Each row comes from the steps of one walk. Every step used is in the known rows, and no mark comes twice. Write the walk behind each row, first mark first.
Known rows
lefum -> fesu -> pulok -> zised -> tupun -> teda -> pema: -0.58; 1.17; -0.50; -0.46; -1.97; -2.41; 1.11; -1.91; 0.63; -1.73; 1.27; -1.43; -1.19; -1.53; 3.20; 0.74; -1.19; -1.07; 0.86; -0.48; -0.26; -1.23
lefum -> fesu -> pulok -> zised -> tupun: 0.23; 0.76; -0.11; 1.55; 1.15; -1.05; 0.54; -1.31; 0.45; 0.01; 1.58; 0.91; -0.61; -0.16; 1.76; -0.17; -3.70; -1.38; 0.29; -2.07; -1.04; -0.86
lefum -> fesu -> pulok -> teda -> pema: 2.25; 1.34; 0.33; 2.05; -1.03; -0.11; -0.78; 0.29; -3.62; -1.01; 0.91; 1.98; -1.15; -0.69; -0.17; 1.79; 0.17; -0.47; 0.33; -1.67; 0.49; 0.73
zised -> tupun -> teda -> lefum -> fesu: -1.01; 0.88; -1.84; -1.23; 1.04; -1.34; 0.09; -0.23; 2.71; 1.13; -1.40; -4.08; -1.55; -2.18; 4.54; -0.03; 2.10; 0.65; -0.86; 1.75; -0.47; -2.36
teda -> lefum -> fesu -> pulok: 1.75; 2.99; 1.24; 1.16; 2.12; -0.44; -2.03; 0.23; -2.28; -0.20; -1.28; 1.09; -0.82; -0.21; 1.77; 0.92; 0.12; 0.34; -0.43; -0.80; 0.19; -1.46
mura -> pulok -> fesu -> lefum: 1.96; -0.85; 1.82; -0.21; 2.62; 1.88; 0.65; -0.72; -1.98; -1.52; 2.53; 4.73; -0.69; 2.22; -2.89; -0.24; -1.54; -2.39; -1.33; 0.34; -1.00; -2.19
pulok -> fesu: 0.53; -0.14; 0.56; -0.91; 0.51; -0.14; -0.77; -0.44; -2.26; -0.36; -0.40; 3.52; 1.60; 0.26; -2.23; -0.92; -0.79; -0.18; -0.86; -1.73; 0.99; 0.12
teda -> pema -> zised -> tupun -> fesu -> lefum: -2.43; -3.52; -0.28; -0.47; -0.23; 0.33; 2.48; 0.87; 2.42; -2.49; 0.52; -3.11; -0.59; 0.27; 0.08; 1.32; 2.46; 0.38; 3.50; 3.38; -1.08; 2.70
pema -> fesu: -0.09; -2.77; -0.09; -3.12; 0.20; -0.31; -0.67; 1.01; -0.03; 2.79; -0.60; 0.30; 2.15; 0.02; -0.69; -1.68; 0.80; 0.07; 0.02; -0.86; -0.53; 1.55
lefum -> fesu -> pulok -> teda: 2.56; 2.42; 0.12; 3.41; 0.58; 0.36; -0.89; 0.86; -1.54; 0.91; 1.10; 2.83; -0.79; 0.63; -0.94; 0.43; -1.38; -0.74; -1.13; -2.48; 0.76; -0.20
tupun -> teda -> lefum -> fesu -> pulok -> zised: 1.30; 3.22; 0.78; 1.24; 0.06; -2.39; -0.34; -1.44; -2.06; -0.95; -0.97; 0.94; 0.85; -0.97; 3.61; 1.05; -2.34; 0.00; -2.96; 0.26; 1.67; -2.61
fesu -> pulok: -0.03; 1.55; 1.96; 1.01; 0.65; 1.46; -1.25; -0.08; -0.01; -0.43; 0.10; 2.62; 0.16; 1.86; -2.51; -0.79; -0.75; -0.23; 1.05; -2.18; 0.51; -0.69
fesu -> lefum: -0.20; -0.17; 3.14; 1.07; 1.83; 1.13; 0.78; -0.93; -0.31; -1.00; 1.07; 3.19; 1.30; 1.29; -1.58; 0.91; -0.58; -0.28; 0.53; 0.95; 0.75; -1.24
tupun -> teda: -1.09; 0.24; 0.66; -0.24; -1.17; 0.38; 0.49; 0.11; 2.19; 0.85; -0.48; 0.38; 1.42; 0.10; 0.28; -1.51; 1.39; 0.46; -0.79; -0.21; 1.38; -1.08
tupun -> fesu: -0.23; -4.91; 0.42; 1.64; 0.97; 2.27; -0.35; 0.21; 1.53; 0.20; -0.67; 0.99; 2.54; -0.07; 0.71; -1.59; 2.10; 0.49; 0.62; -0.15; 1.53; 1.10
pema -> zised -> tupun: -2.69; 0.22; -1.90; -1.18; -0.07; -0.34; 1.86; 2.47; 3.25; 1.61; -0.25; -2.42; -0.58; 0.94; -1.06; -1.70; -0.12; 0.89; 1.46; -0.05; -1.98; 2.25
pema -> teda: -0.41; 0.81; 0.44; 1.46; -0.83; 0.73; 0.38; 0.26; 0.94; 3.45; 0.55; -1.20; 2.06; 0.29; -1.17; -0.77; 0.42; 1.27; 1.34; -0.38; 0.03; 2.91
pulok -> zised: -0.39; -1.74; 1.15; 0.79; -0.34; -0.43; 1.08; -1.32; -1.82; -0.18; 0.38; 3.29; 3.40; 0.01; 0.20; -0.89; -3.23; 0.39; -1.01; -0.53; 1.18; 0.40
mura -> pulok -> teda -> pema -> fesu: 1.62; -5.19; -1.48; -3.19; -1.56; 1.40; 0.21; 1.06; -2.04; 1.23; 1.00; 0.05; -0.74; -0.13; -1.37; -0.82; 1.51; -0.98; -0.82; 0.45; -2.00; 1.89
mura -> pulok: 0.62; -2.77; 0.48; 0.33; 1.26; 3.18; 0.60; 0.97; 0.62; 1.50; 1.11; 2.25; -0.39; 1.53; -0.16; -2.47; 0.63; -0.69; -0.25; -0.81; -1.44; -0.63

Write each row's walk
-1.54; 2.82; -3.17; -1.77; -0.10; -2.78; 1.65; 2.55; 2.87; 2.24; -1.75; -5.54; -1.90; -1.28; 4.13; -0.18; 1.97; 1.35; -1.15; 2.17; -1.34; 0.08 => pema -> zised -> tupun -> teda -> lefum -> fesu
0.74; -2.68; 0.97; -2.45; -1.18; -0.59; 0.62; -0.84; -3.00; -1.14; 1.00; 1.06; 0.86; -0.41; -2.84; 2.69; 0.32; -0.52; 0.04; 2.17; 0.03; 1.38 => pulok -> teda -> pema -> fesu -> lefum
-0.59; -2.89; -1.63; 2.46; 0.65; 3.30; -1.00; -0.88; 3.35; -1.39; 0.30; -1.09; -1.45; 0.73; -3.09; -0.62; -0.54; -0.86; 0.90; -0.51; 0.35; 0.18 => zised -> tupun -> fesu -> pulok -> teda
0.33; -1.83; 2.06; -2.52; 1.49; -0.27; 0.24; -0.04; -0.34; 0.94; 0.76; 1.43; 1.61; 0.86; -1.73; 0.43; 0.00; -0.80; 0.25; 1.00; -0.37; 0.09 => pema -> fesu -> lefum
-2.77; -2.22; -0.65; -2.28; -3.08; -1.45; 2.03; -2.38; 1.53; -2.08; 0.44; -2.03; 0.82; -1.79; 1.66; 0.04; -0.47; 0.27; 0.73; 1.25; 0.15; -0.53 => pulok -> zised -> tupun -> teda -> pema
-1.37; -0.75; 0.74; -1.64; -2.66; -0.02; 0.43; -0.20; 0.31; -0.90; -0.71; -0.37; 1.09; -1.08; 0.86; -0.18; 3.33; 0.95; 0.96; 0.66; 1.27; -0.27 => tupun -> teda -> pema
0.97; 0.59; 2.55; -0.25; 2.04; -0.07; 0.01; -1.36; -2.50; -2.14; 1.09; 4.63; 1.05; 0.92; -3.35; 1.15; -1.79; -0.88; -1.04; 0.26; 1.11; -1.31 => pulok -> fesu -> lefum
-1.53; -0.10; 0.56; 0.29; 0.54; 0.31; 0.21; -2.08; 1.20; -1.39; 1.06; 1.03; 0.06; 1.10; -1.79; -0.74; -4.42; -0.67; 0.69; -1.40; -0.51; -0.94 => fesu -> pulok -> zised -> tupun
1.73; 2.27; 1.18; 2.21; 1.20; 0.22; -1.06; 0.99; -0.76; 1.06; 0.85; 2.82; -0.32; 0.79; 1.12; -0.42; -0.14; -0.66; 0.48; -2.73; 0.07; -0.57 => lefum -> fesu -> pulok
-0.66; -2.44; -1.57; 1.45; 1.47; 2.72; -2.22; -1.67; 1.85; -2.50; -1.71; -2.40; -2.02; -0.17; -2.27; 0.65; -0.23; 0.06; 0.06; 1.54; 0.58; -0.94 => zised -> tupun -> fesu -> pulok -> teda -> lefum
-1.01; 5.37; -2.28; -0.92; 0.31; -2.56; 0.51; 2.03; 2.70; 1.06; -1.44; -4.81; -3.30; 0.32; 2.41; -0.07; 0.81; 0.44; -0.49; 0.79; -1.36; -1.03 => pema -> zised -> tupun -> teda -> lefum -> fesu -> pulok
-0.19; -0.83; 0.80; -3.73; -3.68; -2.67; -0.30; -1.38; -1.74; -0.99; -0.14; 0.10; 1.81; -0.32; -0.41; -0.01; -1.07; -0.77; -0.40; -0.30; 0.81; 0.54 => tupun -> teda -> pema -> fesu -> pulok -> zised
0.54; -3.59; -0.93; -3.19; -2.30; -0.54; -0.51; 0.29; -2.77; 0.63; -0.56; -0.07; 1.24; -1.40; -1.91; 0.54; 1.19; 0.28; 0.05; 0.34; -0.08; 2.66 => pulok -> teda -> pema -> fesu
-3.36; 2.05; -2.42; -2.72; -0.77; -1.71; 1.38; 1.42; 3.57; 0.78; -2.36; -5.46; -1.28; -0.20; 0.72; -0.68; 1.38; 1.79; -0.47; 2.69; -0.94; -0.04 => pema -> zised -> tupun -> teda -> lefum
1.26; 2.13; -0.33; 1.46; 0.83; -0.99; -0.49; 0.47; -1.41; 3.52; -0.84; -2.83; 0.99; -1.83; 3.33; 1.03; 1.32; 1.82; -0.07; 1.10; -0.45; 2.19 => pema -> teda -> lefum -> fesu
1.81; 4.48; 0.53; 2.15; 0.97; -0.72; -1.78; 0.10; -1.38; 2.49; -0.57; -1.94; -0.34; -0.40; 1.27; 1.25; 0.01; 1.04; 0.55; -0.27; -0.39; 1.19 => pema -> teda -> lefum -> fesu -> pulok
1.71; 3.36; -1.03; 1.69; -2.08; -1.86; 0.76; 3.08; -3.48; -0.05; 0.60; 0.60; -1.56; 0.59; -0.42; 1.46; -0.06; 0.25; 0.26; -1.31; -0.25; 3.20 => lefum -> fesu -> pulok -> teda -> pema -> zised
1.02; -2.13; 0.08; 3.60; 0.31; 2.99; -1.48; -0.27; 0.33; -1.19; -0.27; 1.83; 0.56; 1.18; -3.14; -0.40; -0.34; -0.49; -0.20; -1.01; 1.95; 0.61 => tupun -> fesu -> pulok -> teda
-0.36; 2.22; -0.89; 0.90; -0.43; -1.81; 0.98; -1.34; 2.62; 0.14; 1.40; -0.56; -0.91; -0.31; 2.56; -0.50; -2.80; -1.35; -0.60; -1.13; -0.12; -2.10 => lefum -> fesu -> pulok -> zised -> tupun -> teda
-1.39; -0.02; 0.06; -1.24; -2.45; -1.15; 1.55; 2.67; -1.60; -0.04; -0.68; -0.40; 1.07; 0.22; -0.20; 0.02; 1.86; 1.70; 1.81; 0.25; -0.45; 3.45 => teda -> pema -> zised
-0.52; 3.33; -0.96; -0.58; 1.06; -0.86; -1.20; -0.61; 2.78; 0.01; -1.15; -3.30; -3.06; -0.84; 2.41; 0.42; 1.14; -0.25; -0.28; 0.51; -0.67; -3.34 => zised -> tupun -> teda -> lefum -> fesu -> pulok
-1.88; -5.58; -1.23; 0.47; 1.41; 2.74; 0.09; -0.41; 4.48; -0.05; -0.54; -1.97; 0.47; -0.48; 0.59; -1.80; 2.04; 0.16; 1.86; 0.36; -0.26; 0.65 => zised -> tupun -> fesu
1.20; 4.06; 0.58; 0.42; 0.73; -1.06; -1.62; 0.03; -0.26; -0.06; -1.36; -0.35; -0.95; -0.75; 2.68; 0.68; 1.31; 0.22; -1.54; -0.04; 1.18; -2.90 => tupun -> teda -> lefum -> fesu -> pulok
1.11; -3.59; -0.34; 0.18; -1.14; 2.98; 0.86; 0.33; -1.90; -0.64; 1.55; 1.60; -1.04; 0.13; -1.43; -0.21; 0.98; -0.45; -0.40; 0.39; -0.95; 0.62 => mura -> pulok -> teda -> pema
0.74; 2.14; 0.81; 1.37; 0.80; 1.19; -2.16; -1.06; -2.45; -1.82; -1.64; 1.42; -0.72; 0.86; -3.68; 1.29; -1.72; 0.62; -1.44; 0.10; 1.27; -1.57 => fesu -> pulok -> teda -> lefum
